Known rows, with every way that one mark hangs from another:
[q_298 [q_876 [q_591 q_118]]]: -1.12, -1.79, -2.08, -1.52, -0.34, +2.61, -0.07, -2.62, -0.44, -0.51, +2.31, +2.30, +0.56, -4.08, -1.84, -1.14, +0.34, +2.22, +0.25, +0.28
[q_544 [q_876 q_591]]: +1.08, +0.49, -0.65, -0.13, -2.52, +0.52, +0.46, -0.82, +4.66, +1.04, -0.22, +0.84, -1.39, -0.56, -0.05, +2.45, +1.08, +2.02, -0.91, +0.67
[q_876 [q_544 [q_877 q_298]] [q_591 q_118]]: -0.75, -1.21, -2.71, +0.95, +0.98, +3.06, +3.31, -1.21, -0.28, -1.82, +1.32, -0.41, -1.57, -2.27, -0.21, -1.09, +2.15, +2.68, +2.82, +1.14
[q_298 q_876]: -1.47, -0.26, +0.80, +0.10, +0.61, +1.13, -1.75, -1.48, -0.78, -0.48, +0.99, +2.37, +0.11, -3.46, -1.36, -0.09, -0.36, +0.58, -0.69, +0.37
[q_118 [q_544 [q_876 q_298]] q_591]: +3.09, -0.72, -1.08, +0.93, -0.14, +0.00, -3.22, -3.58, +1.34, +1.33, -1.32, +0.13, -0.98, +3.24, +0.70, +1.09, -2.38, -3.00, +1.44, +0.28
[q_877 [q_298 q_876] [q_591 [q_118 q_544]]]: +0.30, -1.66, +0.86, +0.81, +0.14, +1.71, -0.89, -3.25, -4.36, -0.21, +2.34, +2.66, -0.39, -2.53, -1.08, -1.59, -1.37, +1.67, -1.61, +0.52
[q_877 [q_544 q_876] [q_591 q_118]]: -0.76, +1.53, -1.47, +2.29, -2.84, -0.87, -0.99, -3.32, +2.51, +0.08, +0.64, +0.06, -1.07, +1.27, -1.90, -2.09, +0.69, +3.71, -4.74, -1.30
[q_544 [q_876 [q_591 q_118]]]: +1.17, -0.62, -1.81, -0.69, -2.52, +1.09, +1.25, -1.02, +4.04, +0.72, +0.70, +0.16, -1.40, -0.28, -0.22, +0.80, +1.25, +2.37, -0.45, +0.34
[q_118 [q_544 q_876 [q_877 q_298]] q_591]: +2.17, -1.34, -0.38, +1.80, +0.22, +0.73, -3.80, -4.09, -0.76, -0.15, -0.86, +0.95, -1.71, +3.31, +0.65, +2.53, -1.29, -1.55, +3.05, +0.01
[q_877 q_298 q_544]: -1.75, +0.11, -0.19, +0.05, -0.03, +0.03, -1.02, +0.07, -2.48, +1.16, +0.75, +2.41, +0.50, +0.29, +0.35, -2.73, +0.35, +1.33, -1.69, -0.31
[q_591 [q_118 q_544]]: +0.17, -1.95, -3.67, -0.56, -0.31, -0.83, +0.37, -2.85, -1.12, -1.33, +1.03, -1.29, -0.21, +1.94, +0.73, -2.08, -1.21, +0.27, +1.34, -0.52
[q_591 [q_118 [q_544 q_877]]]: -0.39, -2.58, -4.01, +0.04, +1.06, -0.54, -0.29, -3.38, -1.14, -2.50, +0.37, -2.09, -0.95, +2.64, +1.08, -0.92, -0.39, +0.66, +1.46, -1.08
[q_118 q_544 q_591]: +2.21, -1.25, -2.15, +0.18, -0.78, -0.48, -2.56, -4.39, -1.46, +0.04, -0.14, +0.53, +0.43, +2.42, -0.15, +0.41, -2.85, -2.83, +3.39, -0.19
[q_118 [q_544 [q_876 q_591]]]: +0.64, -0.57, -2.46, +0.23, -2.32, -1.88, -0.70, -3.63, +4.10, +0.38, -0.90, +0.00, -1.55, +1.35, +1.28, +2.97, -1.07, +1.20, +0.07, +0.46
[q_591 [q_118 [q_544 q_876 [q_877 q_298]]]]: +0.26, -2.58, -2.21, +0.59, +0.53, +0.09, -0.59, -2.62, -0.54, -1.34, +0.35, -0.76, -2.18, +2.37, +1.33, -0.45, +0.09, +1.22, +1.21, -0.32
[q_118 q_591]: +2.14, -0.22, -0.06, +0.01, -0.37, +1.47, -1.63, -1.36, -1.21, +0.43, +0.67, +1.07, +1.03, +0.80, -1.53, -0.57, -1.29, -2.31, +2.52, -0.22
[q_591 [q_118 [q_544 [q_876 q_298] q_877]]]: +0.34, -2.38, -3.18, +0.43, +1.52, +0.00, -0.77, -3.12, +1.26, -1.35, -0.38, -2.17, -2.08, +2.97, +1.72, -0.43, +0.14, +0.65, +0.18, -0.46
[q_118 [q_544 [q_876 q_298] q_877] q_591]: +2.39, -1.20, -1.62, +1.91, +1.10, +0.43, -4.25, -4.30, +1.40, -0.21, -1.84, -0.72, -1.73, +4.09, +0.81, +2.56, -1.23, -2.31, +1.94, -0.08
[q_298 [q_876 q_591]]: -1.24, -0.86, -1.02, -0.90, -0.30, +2.05, -0.87, -2.37, +0.28, +0.02, +1.55, +2.71, +0.60, -4.65, -1.59, +1.12, -0.03, +1.64, -0.51, +0.44
[q_298 [q_876 [q_544 q_877]]]: -2.78, +0.06, +0.50, +2.77, +2.06, +1.35, -0.74, -1.74, -0.05, -2.57, +0.13, +0.71, -1.82, -4.58, -1.57, +0.69, +0.49, +1.02, +0.82, +1.07
[q_876 q_544 [q_591 q_118]]: -0.29, -0.15, -3.76, +0.08, -0.90, +1.48, +4.24, -1.41, +1.67, -1.22, +1.40, -0.34, -0.91, -2.47, -0.84, -1.92, +0.86, +2.10, +2.10, +1.27
[q_298 [q_876 q_544 [q_591 q_118]]]: -1.82, -0.49, -2.15, +0.22, +0.00, +2.27, +1.60, -2.44, +0.50, -1.58, +2.07, +1.95, -0.54, -5.76, -2.01, -1.49, +0.20, +2.27, +1.36, +1.51

Rows:
+1.04, -0.28, +0.22, +2.80, +1.62, +1.92, -1.46, -1.63, +3.00, -0.46, -1.06, -1.85, -3.00, +1.51, +0.14, +1.50, +2.28, +1.70, -3.36, -0.51 => [q_544 [q_876 q_298] [q_877 [q_591 q_118]]]
+0.68, -1.42, -2.66, +0.15, -1.25, -0.93, +0.24, -2.85, +1.28, -0.80, +0.50, -0.95, -1.39, +2.08, +0.83, -1.06, -0.74, +0.78, +0.79, -0.34 => [q_591 [q_118 [q_544 q_876]]]
+1.52, -0.77, -1.58, -0.89, -0.58, +1.71, +0.92, -0.56, +4.16, +1.63, +0.16, +0.09, -1.34, +0.19, +0.65, -0.02, +1.42, +1.20, -1.80, +0.63 => [q_544 [q_876 q_298 [q_591 q_118]]]
-0.97, -0.85, -4.23, +1.20, +0.63, +2.14, +2.99, -2.00, +1.57, -2.37, +0.83, -1.48, -1.65, -1.90, -0.54, -0.56, +2.04, +2.73, +2.72, +0.67 => [q_876 [q_544 q_877] [q_591 q_118]]
+1.73, -0.81, +1.08, +1.03, -1.06, +0.46, +0.10, -2.24, -1.79, +0.53, +1.12, +0.91, -1.24, +0.59, +0.23, -0.87, -0.62, +1.85, -1.61, +0.46 => [q_877 q_298 [q_591 [q_118 [q_544 q_876]]]]
-1.12, -2.84, -0.74, +0.01, +2.48, +3.55, -0.96, -1.44, -2.93, -1.22, +1.61, +1.54, -0.64, -2.14, -0.37, +0.09, +1.80, +2.09, +0.78, +0.05 => [q_544 [q_877 [q_298 [q_876 [q_591 q_118]]]]]
+0.41, -3.16, -4.41, -1.46, -0.09, +1.27, +1.18, -3.14, -0.98, -0.73, +1.40, +0.14, -0.14, +0.83, +0.75, -0.04, +0.51, +1.96, +1.83, -0.28 => [q_876 [q_591 [q_118 [q_544 [q_877 q_298]]]]]
-1.08, +0.29, -0.57, +0.14, -1.90, +0.25, -0.53, -0.57, +1.26, +2.11, +0.60, +3.10, -0.57, -0.19, +0.22, -0.84, +1.17, +2.83, -2.24, +0.10 => [q_877 q_298 [q_544 [q_876 q_591]]]
+0.82, -1.87, -2.69, -0.31, +0.32, -0.57, -0.06, -2.20, +1.39, -0.31, +0.13, -1.18, -1.38, +2.33, +1.58, -1.60, -0.74, +0.12, +0.06, -0.05 => [q_591 [q_118 [q_544 [q_876 q_298]]]]
-0.63, -2.06, -1.33, +0.95, +1.65, -0.74, -1.65, -2.73, -1.93, -1.26, -0.89, -0.57, -1.25, +2.09, +2.04, +1.64, -0.48, +0.15, +1.39, -0.08 => [q_118 [q_544 [q_877 q_298]]]
-1.18, -2.33, -3.35, -1.67, -0.52, +1.41, -0.56, -4.19, -0.22, -0.76, +2.04, +2.04, +0.40, -3.10, -0.98, -0.34, -0.69, +1.84, +0.63, +0.22 => [q_298 [q_876 [q_591 [q_118 q_544]]]]
+0.56, -2.13, -0.83, +0.26, +0.11, +3.06, +0.21, -0.74, +1.76, -0.22, +0.58, +0.70, -2.19, +0.41, +0.86, +1.37, +2.82, +3.05, +0.25, +0.25 => [q_544 [q_876 [q_591 q_118]] [q_877 q_298]]
+0.80, -2.72, -5.08, -2.55, +1.12, +1.08, +1.24, -2.76, +0.82, +0.94, +0.77, -0.73, +0.26, +0.88, +1.30, -1.10, +0.00, +0.19, -0.09, +0.10 => [q_876 q_298 [q_591 [q_118 q_544]]]
-0.92, -0.34, -1.56, -0.47, -1.80, +0.99, +0.01, -1.12, +0.74, +1.71, +1.51, +2.68, -0.45, +0.19, -0.08, -2.27, +1.17, +3.21, -1.96, -0.14 => [q_877 q_298 [q_544 [q_876 [q_591 q_118]]]]
+0.97, -1.04, -2.33, -0.10, -0.78, -1.22, -0.59, -3.05, +3.82, +1.22, -1.32, -0.30, -1.57, +1.58, +2.16, +2.55, -0.72, +0.23, -0.95, +0.62 => [q_118 [q_544 [q_876 q_298 q_591]]]
-0.34, -0.85, -1.69, +2.04, +0.05, -1.84, -2.20, -3.59, +2.84, -1.53, -1.94, -1.56, -2.74, +2.83, +1.84, +3.56, -0.18, +0.95, +0.32, -0.07 => [q_118 [q_544 q_876 q_877]]
+1.08, -2.07, -3.77, -2.52, +1.10, +2.32, +1.72, -0.76, +0.82, +1.49, +1.10, -0.12, +0.57, -0.41, +0.64, -1.83, +1.10, +0.46, -0.65, +0.11 => [q_876 q_298 [q_591 q_118]]
+0.39, -1.35, -2.27, +0.59, -0.70, +1.67, -0.12, -1.91, +4.28, -1.09, -0.07, -1.05, -2.29, +0.77, +0.08, +2.10, +2.87, +3.20, -0.01, -0.37 => [q_544 [q_876 [q_591 q_118]] q_877]
+0.25, -0.57, -3.51, -0.17, +1.52, +2.41, +3.74, -0.58, +1.79, +0.30, +0.96, -0.88, -0.95, -2.10, +0.07, -2.55, +1.04, +0.78, +0.70, +1.35 => [q_876 q_298 q_544 [q_591 q_118]]
-2.37, -1.08, -2.34, +1.14, +1.10, +2.69, +0.75, -3.18, +0.48, -2.57, +1.53, +1.12, -1.29, -4.91, -1.80, -0.42, +1.06, +2.73, +1.51, +0.91 => [q_298 [q_876 [q_544 q_877] [q_591 q_118]]]
-2.08, +1.09, +1.68, +1.88, -0.46, +1.02, -2.69, -2.76, -3.10, +0.77, +1.41, +4.10, +0.43, -3.19, -1.83, -1.69, -0.16, +2.95, -4.71, -0.20 => [q_877 [q_298 q_876] q_544 q_591]
-0.78, -0.78, +2.41, +2.14, +2.19, +2.42, -2.06, -1.73, -2.84, -0.97, +0.24, +1.55, -1.04, -2.14, -1.08, +1.65, +1.18, +1.90, -1.38, +0.17 => [q_544 [q_877 [q_298 q_876] q_591]]
+0.03, -0.59, -0.85, +1.79, +1.10, +1.17, -0.50, -2.34, -0.58, -1.95, +0.05, -1.77, -1.20, +1.24, -0.87, +0.35, +1.49, +2.11, -0.99, -1.21 => [q_544 [q_877 [q_591 q_118]]]
+0.04, -0.60, +1.88, +2.10, +1.79, +1.88, -1.25, -0.75, -2.53, -0.84, -0.24, +0.21, -1.21, +0.09, -0.06, +1.58, +1.60, +1.53, -1.39, -0.17 => [q_544 [q_877 q_298 q_591]]
+0.97, +0.13, +3.31, +3.22, +0.22, +1.56, -1.73, -0.54, +1.29, -0.11, -1.04, +0.76, -2.87, +0.51, +0.09, +2.97, +2.01, +2.35, -2.57, +0.45 => [q_544 q_876 [q_877 q_298 q_591]]
-1.14, +0.87, -2.62, +1.26, -1.85, -0.89, -0.51, -3.52, -0.25, -0.43, +1.06, -0.06, +0.37, +0.80, -2.00, -3.21, +0.22, +3.14, -3.87, -1.70 => [q_877 q_544 [q_591 q_118]]
-0.81, -0.28, -2.48, +1.35, +3.10, +2.16, +1.86, -0.78, +2.58, -0.41, -1.16, -1.57, -1.79, -1.83, +0.56, +1.06, +2.06, +0.89, +0.75, +1.43 => [q_876 q_298 [q_544 q_877] q_591]
-0.10, +0.47, -1.81, +0.33, +1.58, +1.80, +2.71, -0.23, +2.58, +0.97, -0.59, -0.39, -1.08, -2.92, +0.36, -0.27, +1.07, +0.11, +0.08, +1.90 => [q_876 q_298 q_544 q_591]
-0.13, -0.20, +2.28, +1.94, +0.61, +3.09, +1.02, -1.45, -3.70, -0.57, +2.56, +2.88, -1.04, -4.82, -2.11, -2.75, -0.23, +2.30, -1.21, +1.54 => [q_877 [q_298 [q_876 q_544]] [q_591 q_118]]
+0.37, -1.42, +0.56, +1.51, +1.65, +2.25, -0.53, -1.02, -2.85, -1.37, +0.74, -0.31, -1.13, +0.48, -0.31, +0.00, +1.71, +2.03, -0.75, -0.50 => [q_544 [q_877 q_298 [q_591 q_118]]]
+0.92, -2.42, -0.84, +1.10, +1.72, +1.42, -4.23, -4.89, -3.70, -0.99, +0.22, +1.70, -0.23, +1.06, -0.26, +1.39, -1.92, -1.79, +3.82, -0.13 => [q_118 [q_544 [q_877 [q_298 q_876]]] q_591]
-0.97, -0.43, -1.33, +1.54, +1.06, +2.07, +2.43, -0.65, +0.76, -1.21, +0.13, +0.36, -1.68, -2.54, -0.07, +1.21, +2.01, +2.18, +2.11, +1.62 => [q_876 [q_544 [q_877 q_298]] q_591]
-1.22, +0.61, +0.70, +3.16, +2.37, +1.24, +1.31, +0.18, -1.06, -1.84, -0.77, -0.42, -2.29, -1.66, +0.11, +0.15, +1.30, +0.70, +2.02, +1.51 => [q_876 [q_544 [q_877 q_298]]]
+0.37, -1.08, +0.46, +0.67, -0.09, +2.08, -0.62, -0.43, +2.41, +0.33, -0.45, +0.98, -2.37, -0.13, +1.12, +3.43, +2.65, +2.56, -0.36, +0.65 => [q_544 [q_876 q_591] [q_877 q_298]]
-2.17, +0.32, -0.79, +0.52, -0.27, +1.93, +0.93, -2.27, +1.24, -1.04, +1.18, +2.27, -0.71, -6.17, -2.01, +0.35, +0.24, +1.74, +0.76, +1.68 => [q_298 [q_876 q_544 q_591]]
+0.65, -2.23, -5.15, -1.98, -1.49, +0.11, +1.48, -3.43, +0.83, -0.38, +1.52, -0.36, +0.32, +0.62, +0.41, -0.45, -0.29, +1.57, +1.41, -0.31 => [q_876 [q_591 [q_118 q_544]]]
+1.48, -0.30, -1.13, +1.45, -0.72, -0.25, -0.25, -3.45, +1.08, +0.09, +0.01, -1.02, -1.50, +1.46, +0.05, -0.42, -0.58, +1.14, -2.78, -0.28 => [q_877 [q_591 [q_118 [q_544 [q_876 q_298]]]]]
+0.03, -0.58, +2.26, +1.84, +1.00, +1.70, -1.53, +0.56, +1.23, -0.30, -0.85, +0.59, -2.68, +1.02, +0.99, +2.33, +2.20, +1.68, -0.39, +0.49 => [q_544 q_876 [q_877 q_298]]
-0.77, +2.36, -0.10, +2.73, -1.49, -0.95, -1.92, -2.52, +3.40, +1.73, -1.30, +0.43, -1.09, +0.91, -0.89, -0.32, +0.57, +2.41, -6.35, -0.70 => [q_877 [q_544 [q_876 q_298]] q_591]
+0.90, +0.51, +1.37, +3.40, +1.63, +1.18, -2.24, -1.14, +3.69, +0.28, -2.31, -1.38, -3.02, +1.49, +0.22, +3.32, +2.19, +1.52, -3.87, +0.07 => [q_544 [q_876 q_298] [q_877 q_591]]
+1.40, -1.61, -2.77, +1.08, +0.84, -0.07, -3.55, -5.25, -1.40, -1.47, -0.89, -0.68, -0.22, +3.35, -0.08, +1.70, -1.78, -2.20, +3.72, -0.82 => [q_118 [q_544 q_877] q_591]
+0.56, +0.10, +0.18, +2.85, -0.41, +0.97, -1.03, -1.99, +3.10, -1.31, -0.64, -1.49, -2.96, +1.42, -0.77, +1.87, +2.14, +2.85, -2.18, -0.52 => [q_544 q_876 [q_877 [q_591 q_118]]]
